(in the rows, 128 means zero)
Known rows, with every step that occurs:
mavor -> beno -> guko -> lufirel: [ 87 137  87 106 152 109  80 128  74 157 147 131 121 137 103 134 121 118]
fuzup -> beno -> guko -> lufirel -> mavor -> vubif: [136 145 143  54 137 108 116 136  90 137 139 105  79  84 160  80 113 137]
beno -> fuzup -> lufirel -> guko: [ 54 121 135  87 134  95 110 144  95 149  87 112 120 122 106 109 210 160]
vubif -> guko -> lufirel -> mavor -> beno -> fuzup: [ 87 123  85 104 129 115 125 122 127 116 121 141  99  96 109 183 185 104]
mavor -> vubif: [117 119 185 112  58 108 114 127  72 109  72  89  96 113 127  85 144 150]
lufirel -> guko -> vubif: [ 70 149 138 120 100 118  50  98  73 152 103  66 150  89 130  89 167 154]
vubif -> guko -> lufirel: [106 136 158 123 144 125 108  72 101 123  89  97 144  90 122 146 147  94]
beno -> fuzup -> lufirel: [ 83 112 144 114 109 104 191 145 105 125  96 106 124 125  79  88 238 153]
guko -> vubif: [ 99 145 146 144  76 126 107  93  78 132 109  59 152  86 111  76 181 143]
vubif -> guko -> lufirel -> mavor: [141 145 139  96 153 118 119  89 106 117 132  99 125  64 164 162 142 100]
beno -> fuzup -> vubif: [108 131 158 119  79 117 178 143 107 111  79 116 114 132  84 100 182 156]
guko -> lufirel -> mavor -> beno -> fuzup -> vubif: [104 140 113  96 107 113 166 136 115 124 128 138  87 141 110 133 167 140]
mavor -> lufirel: [ 55 147 146 132 100  92 136 129  74 119  97 116 100 121 122 128 190 111]
beno -> fuzup -> vubif -> guko -> lufirel: [102 143 153 103 140 129 139  89 114 122  78 115 133 103 111 129 147 113]
vubif -> guko: [ 98 122 199 142 123 120 124  89 106  98  57  86 130  99 124 169 172 109]
mavor -> beno: [ 72 116 137 147  92 103 119 125  89 122 125 111  89 155 101 173 184 123]
mavor -> lufirel -> guko: [ 34 146 136 102 127  86  67 129  69 144  89 121 101 121 142 142 169 130]
fuzup -> lufirel -> mavor: [127 134 159  99 132  99 180 131  97 118 146  90 107 102 151 121 201 145]

Rows:
[ 92 126 194 125 114 127 161 107 125  94  41 110 116 117 112 148 174 129] | beno -> fuzup -> vubif -> guko
[ 81 127 104  95 160  95 118 165  81 141 159 133  80 149 137 150 159 144] | fuzup -> lufirel -> mavor -> beno -> guko
[110 134 171 100 126 124 102  75  92 117  73  98 122  93 141 121 124 108] | mavor -> vubif -> guko -> lufirel
[ 55 108 126 116 115  98 183 149 109 128 112 121  96 152  80 117 245 148] | mavor -> beno -> fuzup -> lufirel
[145 150  95  81 156 110 101 131  84 140 164 115 129  78 149 129 119 122] | beno -> guko -> lufirel -> mavor
[ 95 141 133 104 145 112 134 103 111 120 147 125  74 135 156 191 148 110] | fuzup -> vubif -> guko -> lufirel -> mavor -> beno
[100 125 121 124 109 101 124 129 100 118 154 113  77 130 135 187 173 121] | lufirel -> mavor -> beno
[106 146 177 113 143 126 134  79 104 121  83 101 130 113 130 134 137 110] | fuzup -> vubif -> guko -> lufirel
[ 91 133 149 110 159 107 127 160  96 148 134 100 113 118  93 105 162 136] | fuzup -> beno -> guko
[ 94 127  95 104 144  98  91 163  81 138 153 134  92 138 131 164 136 133] | lufirel -> mavor -> beno -> guko
[ 69 148 103 108 137 115 103 132  79 152 160  97 112 119 140  90 171 154] | fuzup -> lufirel -> mavor -> beno -> guko -> vubif
[ 98 131 131 106  92 112 173 147 116 113 115 134  80 147 109 140 179 148] | lufirel -> mavor -> beno -> fuzup -> vubif
[122 125 203  99 112 119 117  97 102  89  63  90  88  81 176 150 138 121] | lufirel -> mavor -> vubif -> guko
[ 94 134 117 111 147 108 111  98 107 121 150 121  83 118 150 199 156  97] | vubif -> guko -> lufirel -> mavor -> beno
[152 147 115  95 132 112 124 109  96 130 156  97 128  70 146 135 143 115] | guko -> lufirel -> mavor
[142 139 130  61 113 109  94 134  71 127 124 114  93  86 167  86  96 141] | beno -> guko -> lufirel -> mavor -> vubif
[ 94 114  84 117  97 105 134 148 116 116 128 136  93 109  98 167 201 124] | lufirel -> mavor -> beno -> fuzup
[149 137 146  72  92 111 112 114  79 120 119  99  93  81 165  93 117 138] | guko -> lufirel -> mavor -> vubif
[ 55 147 148 109 118 111  85 100  76 157 111  64 141 103 134  69 195 167] | fuzup -> lufirel -> guko -> vubif
[ 80 137 141 108 142 124 134  92 118 123  90 126 111 128 113 153 153 108] | mavor -> beno -> fuzup -> vubif -> guko -> lufirel
